In the rows, 100 means zero.
Known rows, with every way that one mark hangs from another:
mimek{sogir}: 103  101  100  100  101  102  83  100  99  98  112  103  98  99  104  100  110  108  100  104  99  99  97  100  102  105  96  110  108
bena{dizu kepufi{rusik} rokop}: 102  124  92  94  97  112  68  98  74  91  101  100  99  101  96  124  100  98  99  120  101  96  111  100  94  102  77  94  111
sogir{rokop}: 104  109  103  103  100  107  78  96  107  100  103  106  101  103  93  99  98  99  99  88  98  101  103  108  106  100  113  94  104
duru{kepufi{mimek rusik{rokop}}}: 99  98  103  106  100  106  144  95  75  97  93  110  102  95  75  80  92  101  101  132  104  106  113  100  108  93  115  88  101
duru{kepufi{rusik{bena{dizu} mimek}}}: 105  104  90  101  104  62  112  108  65  87  98  108  101  98  77  88  103  105  100  125  106  95  109  111  90  102  89  101  113
duru{kepufi{mimek{rusik sogir{rokop}}}}: 109  108  102  108  98  108  74  89  131  95  110  112  101  99  88  82  98  108  99  126  104  100  110  98  117  105  110  100  116
senadob{mimek{kepufi rusik{rokop}}}: 102  104  93  101  100  119  115  90  106  100  94  113  100  95  93  96  90  105  101  138  105  96  109  112  111  98  109  100  113
kepufi{mimek{rusik}}: 99  105  101  101  97  103  111  94  123  97  97  106  99  98  101  95  90  99  101  135  99  101  99  86  107  99  107  99  99
bena{kepufi{rusik} sogir}: 100  114  92  99  98  102  87  96  74  98  93  103  99  99  107  117  109  108  100  118  95  106  108  103  95  98  72  110  106
bena{dizu kepufi{rusik}}: 102  119  95  97  99  106  89  97  65  91  100  101  100  100  104  121  100  101  100  112  101  96  110  97  93  103  65  101  105
mimek{bena duru kepufi}: 104  97  102  105  101  93  74  105  89  97  108  95  96  96  102  102  107  108  101  87  104  90  99  83  100  108  71  105  108
bena{kepufi{mimek} rokop}: 99  130  97  97  95  115  108  97  111  100  98  103  98  100  94  112  94  98  100  120  104  104  111  97  102  98  108  96  104
bena{dizu}: 103  104  100  96  100  103  96  103  89  92  100  99  99  102  99  108  102  101  100  96  101  92  100  95  95  104  87  104  105
bena{kepufi}: 101  118  96  99  98  104  105  98  99  101  98  99  100  101  107  117  100  101  100  100  105  103  108  105  97  101  85  103  103
mimek{rusik}: 101  97  96  100  98  100  86  95  119  99  100  102  99  100  104  102  96  100  100  124  101  99  98  96  104  101  95  99  104
senadob{bena{kepufi sogir{rokop}} duru mimek}: 104  119  89  99  99  140  94  102  89  103  93  107  93  107  98  114  122  114  100  99  86  103  111  129  100  101  108  111  101
bena{dizu kepufi{mimek} rokop sogir}: 103  133  95  92  94  119  99  101  99  89  93  102  96  104  93  123  107  107  100  117  99  99  111  96  94  102  87  113  115
mimek{bena{dizu} duru rusik{rokop}}: 106  105  99  96  100  97  103  105  91  89  105  101  95  100  101  120  110  106  101  108  101  89  90  90  98  108  89  100  116
bena{kepufi{mimek{duru}} sogir{rokop}}: 105  136  101  101  95  117  93  95  111  97  95  111  93  103  98  113  120  108  100  99  96  106  107  101  102  102  103  108  109
duru{kepufi{mimek rusik}}: 99  99  101  107  100  98  115  94  84  96  95  105  103  96  87  78  92  100  100  127  101  103  113  91  107  96  99  92  96
senadob{bena{sogir} duru mimek}: 99  92  90  98  100  129  111  107  82  102  92  101  92  104  100  97  124  115  101  110  83  100  100  115  97  100  110  114  93
bena{dizu rokop}: 103  109  97  93  98  109  76  102  97  92  102  98  98  103  89  110  102  98  99  104  101  93  102  100  96  103  98  97  111
senadob{bena{rokop sogir} dizu mimek}: 109  111  93  91  102  147  94  104  107  93  93  100  94  107  95  107  110  112  100  143  85  102  104  131  102  102  115  110  109
senadob{sogir}: 102  92  100  99  102  108  88  100  95  100  104  106  99  103  102  102  111  110  100  99  105  101  99  110  107  99  97  94  105
rusik{mimek{kepufi} rokop senadob{duru sogir}}: 104  79  94  101  106  123  108  105  70  99  112  121  90  94  80  96  121  126  103  109  114  98  102  138  106  93  102  103  114
kepufi{mimek{duru rusik{senadob} sogir{rokop}}}: 107  118  105  104  99  114  48  90  128  94  129  118  92  94  95  96  117  116  101  124  97  99  93  100  108  106  116  108  115
duru{kepufi{rusik{bena}}}: 102  94  96  106  104  59  92  102  75  96  102  104  103  96  77  82  99  104  100  117  104  101  108  104  97  100  92  95  105
bena{kepufi{rusik} rokop}: 100  121  92  98  97  110  71  95  84  100  100  102  99  99  97  116  98  98  99  125  101  104  111  103  100  98  89  91  105
kepufi{mimek{bena rusik{senadob} sogir{rokop}}}: 108  119  104  105  102  99  58  97  118  91  135  112  101  93  101  102  95  118  101  114  97  97  94  99  108  105  108  113  117
senadob{dizu}: 109  103  104  97  103  111  102  100  104  92  99  101  99  103  103  105  99  103  100  115  97  100  101  114  106  102  95  103  102
mimek{duru rusik{bena senadob{dizu}}}: 112  107  101  96  105  75  65  102  118  89  121  110  92  97  91  107  115  116  102  137  100  98  89  120  97  108  92  109  114
kepufi{mimek}: 98  108  104  101  99  104  125  98  105  98  98  104  100  98  96  93  94  99  101  112  98  102  102  89  104  98  112  100  95
mimek{bena kepufi{rusik}}: 101  92  99  107  103  90  70  102  64  95  107  98  102  93  99  98  87  105  101  106  100  93  105  84  102  101  65  101  105

Rows:
104  119  92  100  99  90  91  100  108  98  105  95  101  99  118  125  92  104  100  110  104  98  103  94  100  105  71  105  108 => mimek{bena{kepufi} rusik}
107  102  100  102  100  101  36  105  95  96  122  98  93  96  97  104  116  112  100  100  103  89  97  86  103  112  79  108  122 => mimek{bena{rokop} duru kepufi sogir}
103  80  95  99  102  108  59  98  99  99  119  111  93  98  100  103  122  122  102  112  104  98  94  120  107  98  91  99  104 => mimek{rusik{senadob{duru sogir}}}
100  123  97  100  96  108  116  92  121  98  96  105  99  98  107  112  90  101  101  135  104  103  108  91  105  100  91  101  102 => bena{kepufi{mimek{rusik}}}
99  107  93  101  99  100  101  100  79  98  97  110  93  97  104  96  116  101  100  125  96  101  96  101  99  99  104  95  98 => kepufi{rusik{mimek{duru}}}
110  84  102  96  105  121  88  102  86  93  103  108  93  107  104  106  124  116  101  105  99  100  99  125  114  101  91  96  100 => senadob{dizu duru sogir}
109  103  101  109  100  103  41  92  87  96  115  111  97  99  88  84  123  109  99  105  100  99  107  104  110  107  97  94  114 => mimek{duru{kepufi{rusik}} sogir{rokop}}
109  102  93  101  99  68  42  100  123  96  117  106  93  99  78  90  125  112  100  134  108  96  99  102  102  112  100  100  126 => mimek{duru{kepufi} rusik{bena{rokop}} sogir}
113  123  100  96  106  109  102  102  94  87  115  103  101  102  123  110  106  114  101  113  90  96  100  115  108  109  103  116  109 => senadob{dizu mimek{bena sogir}}
103  120  95  96  102  107  75  98  64  89  115  103  99  95  99  122  101  110  101  111  102  96  107  109  88  102  65  108  108 => bena{dizu kepufi{rusik{senadob}}}
104  119  90  92  101  74  100  112  94  90  101  107  97  102  78  106  105  103  100  118  103  94  98  113  88  103  112  103  117 => rusik{bena{dizu rokop} mimek}
102  108  92  93  101  72  59  106  68  87  101  105  98  101  76  109  112  108  100  124  93  95  99  101  88  102  88  107  120 => kepufi{rusik{bena{dizu rokop sogir}}}
104  125  87  94  95  76  56  101  120  98  100  105  91  102  91  123  126  111  100  132  102  102  99  106  92  106  87  109  123 => mimek{duru rusik{bena{kepufi rokop sogir}}}
108  112  103  104  103  96  61  103  96  95  122  104  102  101  105  106  104  109  99  80  96  96  97  100  106  107  102  107  114 => mimek{bena sogir{rokop}}
112  134  99  99  102  103  64  104  84  88  121  101  101  103  110  130  106  112  99  74  101  91  105  101  98  113  73  114  123 => mimek{bena{dizu kepufi} sogir{rokop}}
99  115  95  100  102  107  90  93  76  98  113  110  102  93  103  96  100  109  101  123  93  101  103  118  97  96  113  103  97 => kepufi{rusik{senadob{mimek}}}
100  116  96  94  99  76  84  105  72  85  99  109  98  99  74  102  107  107  100  135  91  97  100  91  91  100  99  107  114 => kepufi{mimek rusik{bena{dizu rokop sogir}}}
112  107  97  98  99  95  53  108  90  87  120  93  95  102  94  105  125  112  99  90  106  87  102  92  97  116  80  106  124 => mimek{bena{dizu rokop} duru{kepufi} sogir}
104  98  96  102  104  115  67  97  81  98  126  111  94  91  98  90  120  123  102  104  99  92  106  119  103  104  95  121  108 => rusik{senadob{duru mimek{kepufi sogir}}}
102  70  100  106  102  129  116  108  84  100  100  104  93  103  79  80  118  118  101  110  103  101  108  108  110  99  100  92  93 => senadob{bena duru{kepufi{mimek}} sogir}
99  123  88  100  99  104  115  99  77  99  93  108  99  97  109  111  99  101  100  129  102  105  109  110  96  97  89  99  101 => bena{kepufi{rusik{mimek}}}
109  106  95  97  104  136  90  103  74  91  94  99  94  104  103  121  107  114  101  143  88  106  107  118  98  103  63  113  106 => senadob{bena{kepufi{rusik} sogir} dizu}
102  91  92  102  102  139  116  98  103  101  95  108  96  96  85  95  89  108  101  149  100  95  106  112  107  100  107  100  110 => senadob{bena mimek{kepufi rusik{rokop}}}
108  141  102  99  102  84  89  103  94  87  116  115  98  102  85  115  107  111  100  101  101  96  106  103  96  110  97  113  121 => rusik{bena{dizu kepufi{mimek{sogir{rokop}}}}}
105  120  94  93  98  107  96  102  86  91  94  98  97  104  107  128  113  109  100  97  100  97  108  103  88  106  65  120  115 => bena{dizu kepufi sogir}
102  114  89  98  105  74  60  106  79  93  130  118  96  91  80  96  112  117  101  143  99  101  94  123  91  100  115  110  120 => kepufi{rusik{bena{rokop} mimek{sogir} senadob}}
108  102  100  106  102  98  56  103  93  95  103  101  101  99  94  103  98  112  99  79  99  95  105  98  104  103  78  114  120 => mimek{bena{sogir{rokop}} kepufi}
107  106  100  101  100  89  119  108  85  85  97  95  102  101  95  99  103  113  100  94  100  93  108  87  95  106  78  117  112 => duru{kepufi{mimek{bena{dizu sogir}}}}
106  115  104  103  101  113  58  90  127  94  128  117  98  94  93  95  100  115  101  126  98  100  98  106  109  103  115  109  115 => kepufi{mimek{rusik{senadob} sogir{rokop}}}
101  111  95  99  102  74  144  111  89  98  98  116  92  99  81  99  120  106  102  117  103  102  91  118  93  99  130  99  111 => rusik{bena mimek{duru} rokop}
113  93  101  100  105  117  56  94  118  90  115  106  96  94  94  102  90  114  102  140  106  94  104  117  107  104  68  112  117 => mimek{kepufi rusik{senadob{dizu}}}
100  87  101  100  106  129  116  108  87  100  114  104  95  95  76  102  99  113  102  115  99  102  94  122  93  97  113  104  105 => rusik{rokop senadob{bena}}
106  130  91  100  100  96  103  109  90  96  114  104  93  98  123  121  125  115  101  100  102  98  97  101  95  111  84  116  113 => rusik{mimek{bena{kepufi} duru sogir}}
103  99  96  102  100  114  126  103  90  100  94  112  91  96  86  95  111  106  101  117  109  97  101  108  102  99  105  100  113 => rusik{mimek{duru kepufi} rokop}
103  98  88  103  104  66  139  107  64  95  89  116  99  97  69  86  111  113  101  137  103  107  107  127  94  94  111  106  118 => duru{kepufi{rusik{bena{sogir} mimek rokop}}}
